What can hang from each mark
k611: k145 k646
k857: k145 k644 k856
k84: k145 k644 k646
k145: k84
k644: k611
k856: k84 k611 k857
k646: k857

Each row was made from one small tree. Brackets hold a mark, then the marks that hang from it, in the order of their numbers. Every link used is in the known rows. Write each row's tree.
Known rows
{k856 k611 {k857 {k145 k84}}}: [-0.693  0.415 -1.575 -0.324 -0.286  0.133 -0.247 -0.007  0.528  0.870
  0.697  1.206  1.359  0.924  1.844 -1.525 -1.557 -1.461 -1.132  0.739
  0.502  2.217 -0.841]
{k857 k145 {k856 {k84 k646} k611}}: [-0.416  0.236 -0.097 -0.163  0.296 -1.146  0.252 -0.206  0.614  0.419
  0.888  2.142  0.571  1.162  2.075 -0.731 -0.883 -1.257 -3.468  0.683
  0.047  4.676 -1.216]
{k644 {k611 k145 {k646 k857}}}: [-0.830  0.529 -1.386 -0.094 -0.612  0.453  0.207 -0.452  0.759  1.729
  0.400 -0.579  1.204  1.487  0.049  0.420 -0.194  0.339 -2.313  1.182
  0.411  2.749  1.183]
{k84 k644}: [-0.423  0.139 -0.120  0.682 -0.532  0.267  0.590 -0.065  0.539  0.292
  0.640 -0.083  1.058  0.878  0.814 -0.958 -1.089  0.019 -2.422 -0.669
  0.525  0.740  0.715]
{k84 k145}: [-1.126  0.247  0.104  0.263 -0.177  0.151  0.198 -0.030  0.571  0.476
  0.325  0.387  0.695  0.766  1.231 -0.107 -0.439 -0.543 -2.217  0.244
  0.575  0.607  0.474]
{k84 k644 {k646 {k857 k145}}}: [ 0.012 -0.222 -0.038  0.664 -0.253  1.213  0.165  0.155  0.560  1.241
  0.732  0.435  1.502  1.431  0.720  0.444 -0.631 -0.401 -5.265  0.760
  0.614  3.134  1.047]
{k84 {k644 k611}}: [-0.218  0.444 -0.295  0.344 -0.213 -0.300  0.801 -0.229  0.690  0.940
  0.641 -0.288  1.203  1.204  1.193 -1.000 -0.756 -0.622 -2.911 -1.119
  0.253  1.399  0.967]
{k84 k145 {k644 {k611 k646}}}: [-0.734  0.224 -0.376  0.196 -0.717 -0.315  0.370 -0.408  0.778  1.806
  0.599 -0.491  1.057  1.128  1.617  0.373 -0.125 -0.999 -5.926 -0.384
  0.069  2.386  1.095]
{k84 k145 k644 {k646 k857}}: [-0.430 -0.239 -0.135  0.368  0.022  1.321  0.149  0.159  0.552  1.514
  0.805  0.085  1.408  1.293  1.761  0.981 -0.383  0.326 -6.656  0.505
  0.608  2.372  1.154]
{k644 {k611 {k646 k857}}}: [-0.481  0.435 -0.878  0.203 -0.238  0.259  0.553 -0.052  0.765  1.543
  0.586 -0.338  1.244  1.165  0.259 -0.349 -0.535  0.806 -1.682  0.628
  0.303  2.511  1.477]
{k646 k857}: [-0.565  0.168 -0.564  0.409  0.113  0.990  0.478  0.185  0.549  0.422
  0.557  0.234  1.168  0.980  0.205 -0.698 -0.997  1.076 -0.185  0.647
  0.784  0.972  0.936]
{k145 {k84 k644 {k646 k857}}}: [-0.425 -0.144 -0.699  0.493 -0.049  0.989  0.418  0.237  0.633  0.820
  1.073  0.705  1.528  1.164  0.819 -0.717 -1.105  1.116 -3.970  0.382
  0.568  2.349  1.088]
{k145 {k84 {k644 k611} k646}}: [-0.391  0.416 -0.285  0.283 -0.165 -0.636  0.693 -0.058  0.779  1.135
  0.913  0.488  1.282  1.195  1.441 -1.154 -0.665 -0.430 -4.458 -0.753
  0.090  2.588  1.023]
{k644 {k611 k145 {k646 {k857 k856}}}}: [-1.085  0.292 -1.374 -0.277 -0.086  0.105  0.151 -0.720  0.729  1.214
  0.765  0.351  1.098  1.450 -0.213  0.292 -0.339  0.128 -2.043  1.552
  0.303  3.831  0.781]
{k644 k611}: [-0.513  0.745 -0.122  0.197  0.009 -0.697  0.741 -0.093  0.694  0.763
  0.397  0.057  0.916  0.997  0.856 -1.166 -0.601 -0.407 -0.659 -0.473
  0.284  1.175  0.867]
{k644 {k611 {k145 k84} k646}}: [-1.411  0.715 -1.327 -0.133 -0.936 -0.712  0.233 -0.605  0.868  1.135
  0.435  0.165  0.843  1.170  0.105 -0.545 -0.368 -0.558 -1.671  0.624
  0.155  2.361  0.669]
{k145 {k84 k644}}: [-0.821  0.057 -0.617  0.515 -0.449  0.152  0.512 -0.094  0.646 -0.010
  0.836  0.638  1.122  0.838  0.622 -1.576 -1.361  0.023 -1.775 -0.495
  0.493  0.865  0.513]
{k145 {k84 k646}}: [-0.904  0.405  0.043  0.459 -0.224 -0.353  0.448  0.248  0.646  0.313
  0.683  1.043  0.844  0.691  0.802 -1.200 -0.799  0.350 -1.802  0.283
  0.382  1.687  0.690]
{k611 {k646 {k857 {k145 k84} k644}}}: [-1.236 -0.498 -1.266  0.273 -1.087  1.173  0.108 -0.061  0.698  0.738
  0.810  2.091  1.276  0.810 -1.381 -0.904 -0.828 -0.821 -2.393  1.263
  0.556  3.676  1.064]
{k857 {k145 {k84 k646}} {k644 k611}}: [-0.808  0.149 -0.179  0.026 -0.566 -0.547  0.504 -0.058  0.772  1.037
  0.704  2.284  1.124  1.020  0.046 -1.283 -0.258 -2.452 -4.002 -0.022
  0.116  4.068  0.974]
{k646 {k857 {k856 {k84 k145 k644}}}}: [-1.101 -0.537 -1.080 -0.030  0.502  0.930  0.069 -0.342  0.649  0.260
  1.191  1.907  1.012  1.429  1.632  0.547 -1.058  0.229 -4.062  0.808
  0.581  2.546 -0.260]
{k856 {k84 k145 k646} k611 k857}: [-0.693  0.530 -1.118 -0.459 -0.162 -0.040 -0.258  0.192  0.548  1.668
  0.767  1.104  0.963  1.087  4.178  0.427 -0.877 -0.479 -5.405  0.575
  0.308  2.531 -0.991]
{k611 k145 {k646 {k857 k644}}}: [-1.216 -0.178 -1.472  0.134 -1.440  1.405  0.217 -0.318  0.574  1.082
  0.581  0.588  1.171  0.935 -1.158 -0.014 -0.398  0.078 -3.097  1.140
  0.662  2.895  1.199]
{k84 k145 k644 k646}: [-0.580  0.004  0.455  0.504 -0.393  0.237  0.221  0.045  0.560  1.158
  0.649  0.096  1.008  0.990  2.043  0.561 -0.265 -0.592 -6.712 -0.169
  0.395  1.888  0.809]

Write each row's tree
[-0.177 -0.212 -0.489  0.528 -0.323  0.997  0.103  0.086  0.686  1.012
  0.821  1.392  1.218  1.669  1.373  0.743 -0.845 -0.212 -5.220  0.824
  0.543  3.297  0.325]  {k856 {k84 k644 {k646 {k857 k145}}}}
[-0.465  0.502 -1.532 -0.289 -0.451  0.059 -0.233 -0.031  0.562  0.897
  0.595  1.412  1.013  1.191  2.646 -0.572 -1.498 -1.308 -1.740  0.650
  0.459  2.289 -1.354]  {k856 k84 k611 {k857 k145}}
[-1.401 -0.235 -0.887 -0.189  0.722  0.613  0.014 -0.217  0.660  0.077
  0.940  2.259  0.727  1.254  1.284  0.436 -0.881  0.397 -1.825  1.414
  0.623  2.343 -0.332]  {k646 {k857 {k856 {k84 k145}}}}
[-0.658  0.804 -1.701 -0.463 -0.718 -0.022 -0.254 -0.118  0.539  1.501
  0.644  0.746  0.999  1.323  3.202  0.196 -1.020 -0.226 -4.090  0.832
  0.397  2.732 -1.144]  {k856 {k84 k646} {k611 k145} k857}
[-0.717  0.518 -0.980  0.187 -1.262 -0.246  0.360 -0.722  0.766  1.618
  0.486 -0.892  1.078  1.386  0.647  0.180 -0.261 -0.762 -4.625 -0.139
  0.141  2.487  0.947]  {k84 {k644 {k611 k145 k646}}}
[-0.513  0.081 -0.897 -0.044 -0.092  0.687  0.848  0.000  0.643  1.021
  0.730  1.036  1.438  1.073 -0.276 -1.313 -0.640 -0.304 -1.785 -0.238
  0.490  2.439  1.498]  {k646 {k857 {k644 k611}}}
[-1.308 -0.019 -1.202  0.048 -0.382  0.737 -0.059 -0.563  0.588  0.603
  0.768  0.536  0.947  1.112 -0.545  0.335 -0.615  0.706 -1.616  1.992
  0.575  3.179  0.521]  {k611 k145 {k646 {k857 k856}}}
[-0.610  0.367 -0.779  0.188 -0.137 -0.450  0.734 -0.264  0.780  0.622
  0.828  0.487  1.256  1.174  0.976 -1.672 -1.045 -0.533 -2.170 -0.948
  0.221  1.492  0.768]  {k145 {k84 {k644 k611}}}
[-0.666 -0.020 -0.518  0.546 -0.689  0.981  0.017 -0.022  0.646  1.027
  0.438  0.305  1.106  1.087 -0.393  0.222 -0.606 -0.069 -1.871  1.596
  0.598  2.718  0.977]  {k611 {k646 {k857 k145}}}
[-0.447  0.298 -0.690  0.197 -0.323  0.368  0.215 -0.172  0.787  1.693
  0.430  0.103  1.237  1.381 -0.007  0.159 -0.342 -0.646 -2.315  1.174
  0.331  3.449  1.221]  {k644 {k611 {k646 {k857 k145}}}}
[-0.871  0.201 -1.462 -0.336 -0.479  0.934  0.500 -0.398  0.653  1.270
  0.532  0.802  1.384  1.407 -0.513 -0.500 -0.332 -0.758 -2.404  0.337
  0.577  2.707  1.209]  {k646 {k857 {k644 {k611 k145}}}}
[-1.009  0.800 -0.833  0.017 -1.047 -0.579  0.328 -0.577  0.774  1.416
  0.245 -0.525  0.807  1.204  0.320  0.068 -0.097 -0.591 -2.377  0.478
  0.184  2.262  0.865]  {k644 {k611 k145 k646}}
[-0.364  0.311 -2.000 -0.013 -1.188  0.138  0.054 -0.154  0.598  1.455
  1.040  0.224  1.220  1.015  2.980 -0.568 -1.645  0.187 -4.480 -0.061
  0.204  2.510 -0.753]  {k856 {k84 k644} {k611 k646} k857}
[-0.850 -0.245 -1.663 -0.670  0.031  0.722  0.393 -0.567  0.410  0.589
  1.008  1.418  1.316  1.070 -0.117 -1.454 -0.940 -0.479 -2.416  0.689
  0.542  4.111 -0.193]  {k646 {k857 k644 {k856 {k611 k145}}}}
[-0.593  0.522 -0.943  0.059 -0.759 -0.801  0.529 -0.144  0.688  0.828
  0.617  0.307  0.573  0.807  1.757 -1.205 -1.081  0.503 -1.928 -0.025
  0.080  2.524 -0.499]  {k856 k84 {k611 k646}}
[-0.579 -0.025 -0.943  0.081 -0.313  0.732  0.261 -0.289  0.764  2.127
  0.758 -0.523  1.451  1.440  1.320  0.776 -0.239 -0.051 -5.953  0.338
  0.282  2.832  1.416]  {k84 k145 {k644 {k611 {k646 k857}}}}
[-0.376 -0.038 -1.200  0.055  0.133  0.683  0.293 -0.254  0.806  1.076
  0.836  0.948  1.659  1.692  0.406 -0.738 -1.006 -1.012 -2.689  0.346
  0.459  2.881  0.855]  {k646 {k857 {k145 {k84 {k644 k611}}}}}
[-1.142 -0.021 -1.355  0.072 -1.241  0.826 -0.206  0.010  0.576  0.396
  0.683  2.913  0.994  0.943  0.856 -0.243 -1.216 -2.016 -2.272  0.606
  0.668  2.142 -0.389]  {k856 k84 {k857 k145 k644}}
[-0.947  0.372 -1.149  0.178 -0.709  0.483 -0.376  0.027  0.620  0.419
  0.499  1.924  0.868  1.161  1.663  0.270 -1.269 -1.222 -1.075  1.084
  0.684  1.235 -0.680]  {k856 k84 {k857 k145}}
[-0.919 -0.073 -0.884  0.251  0.073  0.983  0.076  0.047  0.665  0.252
  0.616  1.454  1.241  1.177 -0.273 -0.805 -1.097 -0.273 -0.057  1.353
  0.772  1.983  0.498]  {k646 {k857 {k145 k84}}}
[-0.779 -0.202 -0.807 -0.388 -0.245 -0.656  0.406 -0.446  0.561 -0.094
  0.981  3.079  0.703  0.906  0.734 -1.836 -1.136 -2.181 -2.418  0.061
  0.177  4.455 -1.207]  {k857 k145 k644 {k856 k84 k611}}
[-1.326  0.105 -1.319  0.349 -1.519  0.228  0.090 -0.586  0.717  0.706
  0.689  0.075  0.996  1.035  0.088 -0.350 -0.826 -0.137 -3.526  0.485
  0.398  1.965  0.490]  {k611 {k145 {k84 k644}} k646}
[-0.373  0.199 -0.077  0.650 -0.606 -0.149  0.551  0.094  0.678  0.546
  0.804  0.916  0.814  1.147  1.901 -0.096 -0.911  0.290 -4.669 -0.400
  0.314  1.991  0.226]  {k856 {k84 k644 k646}}
[-0.623  0.094 -1.745 -0.407 -0.990  0.339 -0.063 -0.054  0.516  0.864
  0.772  2.420  1.154  0.954  1.830 -1.111 -1.403 -2.123 -2.990  0.198
  0.439  3.058 -1.068]  {k856 k84 k611 {k857 k145 k644}}
[-0.321  0.611 -0.318  0.147 -0.608 -0.319  0.437 -0.416  0.694  1.628
  0.528 -0.430  1.190  1.545  1.429  0.353 -0.121 -0.941 -5.751 -0.352
  0.202  2.667  0.929]  {k84 {k644 {k611 k145}} k646}
[-1.273  0.121 -1.921 -0.506 -0.407  0.820  0.393 -0.432  0.746  0.992
  0.736  1.584  1.438  1.381 -0.722 -1.124 -0.607 -0.717 -1.700  0.493
  0.551  2.790  1.002]  {k646 {k857 {k644 {k611 {k145 k84}}}}}
[-0.031 -0.073 -0.188  0.652 -0.103  1.084  0.465  0.247  0.532  1.126
  0.898 -0.069  1.486  1.185  1.034 -0.069 -0.803  1.038 -4.687  0.250
  0.602  2.241  1.291]  {k84 k644 {k646 k857}}
[-0.305 -0.106 -0.765 -0.119  0.083 -0.699  0.282 -0.548  0.595  0.154
  1.041  1.770  0.857  1.340  1.899 -1.141 -1.412 -1.561 -3.421 -0.080
  0.162  3.882 -1.388]  {k857 k145 {k856 {k84 k644} k611}}
[-0.937 -0.227 -0.780  0.087  0.449  0.522  0.019 -0.237  0.670 -0.218
  0.879  2.550  0.809  1.389  0.302 -0.058 -1.135 -0.335 -0.386  1.643
  0.619  3.112 -0.455]  {k646 {k857 k145 {k856 k84}}}
[-1.139  0.523 -1.766 -0.437 -1.114  0.496  0.054 -0.384  0.575  1.369
  0.569  1.058  1.340  1.139  0.637 -0.333 -0.581 -1.841 -2.698  0.156
  0.541  1.927  0.562]  {k856 {k857 {k644 {k611 k145}}}}
[-0.601  0.108 -0.104  0.620 -0.441 -0.057  0.493  0.114  0.639  0.531
  0.917  0.712  1.145  0.875  1.112 -1.033 -0.987  0.159 -4.048 -0.312
  0.354  1.895  0.738]  {k145 {k84 k644 k646}}
[-0.488 -0.191 -0.235  0.415 -0.413  1.125  0.614  0.381  0.500  0.889
  0.825  1.271  1.304  0.793 -0.144 -0.749 -0.548  0.385 -3.628  0.388
  0.612  2.840  1.467]  {k84 {k646 {k857 k644}}}
[-1.354 -0.130 -1.391  0.028 -1.142  0.906 -0.211  0.035  0.547  0.342
  0.787  2.714  1.325  0.670 -0.006 -1.163 -1.270 -2.168 -1.656  0.756
  0.704  2.013  0.140]  {k856 {k857 {k145 k84} k644}}
[-1.106  0.675 -2.261 -0.620 -0.569  0.279 -0.260 -0.298  0.512  0.934
  0.661  0.487  1.317  1.022  1.899 -1.213 -1.437 -0.508 -1.157  0.775
  0.584  1.611 -0.868]  {k856 {k611 {k145 k84}} k857}
[-0.944  0.227  0.086  0.313  0.172 -0.855  0.408 -0.039  0.650 -0.214
  0.938  2.137  0.423  0.925  1.341 -0.451 -0.854  0.258 -2.116  0.612
  0.252  2.828 -0.276]  {k857 {k856 {k84 k646}}}
[-0.753  0.115 -0.793 -0.121 -0.332 -1.132  0.149 -0.513  0.673  0.431
  0.839  1.714  0.500  0.990  1.267 -0.878 -1.024 -1.101 -2.270  0.907
 -0.001  4.562 -1.188]  {k857 k145 {k856 k84 {k611 k646}}}
[-0.670 -0.385 -0.594  0.294 -0.548  1.396  0.323  0.053  0.525  0.528
  0.591  1.707  1.308  0.970 -0.917 -0.696 -0.779 -1.144 -1.978  0.710
  0.775  2.638  0.970]  {k646 {k857 k145 k644}}
